What can hang from each mark:
senef: vipe zupe
zupe: senef
vuzu: ripu
nesa: lepud lidod ripu zupe
benumag: lidod
lidod: benumag nesa
lepud: vuzu
ripu: nesa vuzu
tiloz: vipe

Every row comes from one small tree of marks. The marks that hang from a mark follow it in brackets, in alphabetical order. Every link used is in the known rows. Which tree was each row made from?
In the rows, zero is written as 128.
Known rows:
lepud{vuzu{ripu{nesa}}}: [130 107 136 124 128 117 130 129  88 143 128 115 134 125 139 137 124 141
 119 125 128 113 138 134 136]
senef{zupe}: [123 139 123 124 125 125 125 140 129 123 127 137 127 140 129 133 133 139
 120 125 133 121 124 124 111]
vuzu{ripu{nesa{lepud lidod}}}: [135 115 152 117 120 125 129 140 112 136 148 118 124 135 132 143 143 145
 114 117 123  65 139 125 134]
lidod{benumag nesa{lepud}}: [128 145 151 109 126 140 141 139 151 153 126 168 138 127 120 120 136 157
 111 112 134  66 139 131 140]
tiloz{vipe}: [125 128 140 123 132 130 143 132 124 116 117 144 117 138 131 132 119 137
 127 123 117 141 122 132 125]
ripu{nesa{lidod} vuzu}: [139 111 174 115 128 132 140 115 114 152 112 103 118 132 129 138 145 141
 118 118 126 100 137 129 127]
lidod{benumag}: [126 133 138 123 125 129 129 128 143 145 119 142 138 123 127 120 129 137
 121 120 132 115 128 131 138]
ripu{nesa{zupe} vuzu}: [142 129 167 118 135 136 131 115  98 161 110 118 124 140 125 126 144 153
 123 128 123 105 133 128 123]
nesa{lepud lidod ripu}: [143 132 154 120 127 142 139 148 137 128 157 136 102 125 129 133 147 158
 105 128 110  47 135 121 130]
lidod{benumag nesa{lepud ripu}}: [134 148 160 111 128 151 144 143 142 159 134 170 130 132 121 106 145 173
 104 114 124  55 141 130 140]
ripu{nesa vuzu}: [137 114 165 118 131 131 134 110  92 157 105 109 129 136 129 130 142 142
 126 120 131 132 138 132 124]
benumag{lidod{nesa{ripu}}}: [130 142 151 119 124 157 137 130 133 141 125 140 115 133 125 117 141 133
 120 125 119 101 142 127 139]
vuzu{ripu{nesa{lepud zupe}}}: [138 132 144 120 127 130 121 141  98 145 146 131 129 143 128 134 142 154
 119 125 120  68 135 124 130]
lidod{benumag nesa}: [123 142 146 115 126 139 139 131 156 152 117 158 143 130 121 110 131 145
 117 113 136  99 133 133 141]
vuzu{ripu{nesa}}: [129 116 139 125 123 124 123 128  97 143 132 112 137 142 133 126 136 135
 126 120 128 121 135 130 133]
benumag{lidod{nesa{lepud{vuzu} zupe{senef}}}}: [127 154 144 107 123 146 143 140 137 138 125 162 114 111 123 147 133 148
 120 132 120  49 149 122 140]
lidod{benumag nesa{ripu{vuzu}}}: [134 145 171 112 130 150 146 124 134 172 116 153 132 142 121  98 147 161
 108 117 129  88 139 134 138]
lidod{benumag nesa{lepud ripu{vuzu}}}: [138 147 177 106 130 151 147 133 129 171 126 164 128 141 120 109 152 172
 103 115 128  57 144 132 137]
benumag{lidod{nesa{ripu{vuzu} zupe{senef}}}}: [132 161 165 111 123 160 143 126 130 155 117 146 109 136 118 121 149 145
 122 132 115  76 146 122 135]
nesa{lidod ripu{vuzu} zupe{senef}}: [139 149 165 118 126 144 145 132 139 147 135 133 100 130 122 128 151 160
 112 138 107  51 132 118 127]
senef{vipe zupe}: [119 157 112 119 123 134 135 155 135 114 113 146 125 139 134 137 132 127
 112 113 134 120 123 125 102]
ripu{nesa{lepud zupe} vuzu}: [146 132 172 112 134 138 132 123  95 160 120 129 119 137 124 137 150 164
 118 126 122  74 138 126 122]
vuzu{ripu{nesa{lidod}}}: [131 113 146 122 120 125 127 133 117 138 139 108 128 138 133 133 138 134
 119 118 124  93 134 127 135]
ripu{nesa{lepud lidod{benumag} zupe} vuzu}: [146 132 189 104 128 139 139 129 128 168 120 136 118 130 123 140 154 171
 104 119 119  32 136 125 133]

Which tree is each row?
[143 156 162 114 130 145 141 135 109 153 138 151 105 133 121 130 153 174
 115 138 111  50 140 119 122] => nesa{lepud ripu{vuzu} zupe{senef}}
[143 126 175 115 131 137 136 120 121 155 118 113 115 135 125 136 148 152
 115 126 118  73 130 125 126] => ripu{nesa{lidod zupe} vuzu}
[132 136 144 117 121 129 128 139 101 146 141 135 128 134 126 136 142 157
 124 125 121  66 141 121 131] => vuzu{ripu{nesa{lepud zupe{senef}}}}
[128 162 150 116 121 160 140 135 141 144 125 152 111 128 120 118 143 146
 123 132 112  77 143 119 139] => benumag{lidod{nesa{ripu zupe{senef}}}}
[134 130 153 118 121 130 126 138 135 153 137 127 131 137 128 126 142 150
 112 119 119  60 129 126 141] => vuzu{ripu{nesa{lidod{benumag} zupe}}}
[138 139 146 112 124 125 132 156 148 143 155 156 119 121 129 150 134 161
  96 130 117   4 130 127 143] => nesa{lepud{vuzu{ripu}} lidod{benumag} zupe}
[145 133 163 117 132 141 136 131  98 148 139 135 110 141 127 128 151 159
 111 130 119  81 140 128 123] => nesa{lepud ripu{vuzu}}
[138 127 154 121 129 136 133 133 137 141 128 121 117 125 126 131 139 152
 117 125 113  73 127 121 130] => ripu{nesa{lidod zupe}}
[140 137 171 109 128 136 139 121  97 161 114 133 119 127 123 141 149 168
 123 126 122  71 144 121 123] => ripu{nesa{lepud zupe{senef}} vuzu}
[133 150 146 110 128 147 136 141 134 138 130 156 114 121 124 143 133 145
 115 132 120  52 143 126 139] => benumag{lidod{nesa{lepud{vuzu} zupe}}}
[139 135 137 117 126 123 130 156 133 126 163 143 111 124 130 157 133 152
 102 137 113  14 130 124 135] => nesa{lepud{vuzu{ripu}} lidod zupe}
[132 147 156 111 127 141 145 125 105 156  95 129 122 128 127 134 143 147
 123 119 124 102 138 123 116] => ripu{nesa{zupe{senef{vipe}}} vuzu}
[131 151 145 108 128 135 136 151 139 157 140 175 137 131 122 127 132 169
 102 122 128  26 137 132 145] => lidod{benumag nesa{lepud{vuzu{ripu}} zupe}}
[143 163 176 106 134 156 144 139 135 174 131 173 123 145 116 107 154 182
 100 123 120  32 139 128 135] => lidod{benumag nesa{lepud ripu{vuzu} zupe}}
[143 123 158 114 131 131 139 142 123 141 136 134 111 110 131 150 136 168
 106 128 113  34 136 124 132] => ripu{nesa{lepud{vuzu} lidod zupe}}
[139 170 153 111 128 152 148 148 113 147 127 159 104 131 124 132 152 164
 109 128 111  48 139 118 114] => nesa{lepud ripu{vuzu} zupe{senef{vipe}}}
[128 143 148 112 123 149 135 135 136 133 127 147 118 128 123 137 138 130
 122 121 126  82 146 126 137] => benumag{lidod{nesa{lepud}}}
[145 148 174 116 129 147 138 133 149 161 133 141 109 138 122 116 153 164
 100 131 110  42 125 125 135] => nesa{lidod{benumag} ripu{vuzu} zupe}
[136 116 141 121 127 121 131 139 112 141 139 119 123 125 135 142 129 148
 111 130 118  67 132 129 137] => lepud{vuzu{ripu{nesa{lidod zupe}}}}
[146 143 142 122 137 140 135 149 110 140 152 155 107 121 130 131 136 175
 104 143 106  45 133 125 128] => nesa{lepud{vuzu} ripu zupe}
[133 160 161 114 131 152 148 129 128 159 123 151 117 141 116 108 147 165
 118 131 117  73 138 123 127] => lidod{nesa{ripu{vuzu} zupe{senef}}}
[126 152 135 110 125 131 142 150 125 140 144 165 127 125 122 139 130 163
 115 130 124  37 144 125 136] => lidod{nesa{lepud{vuzu{ripu}} zupe{senef}}}
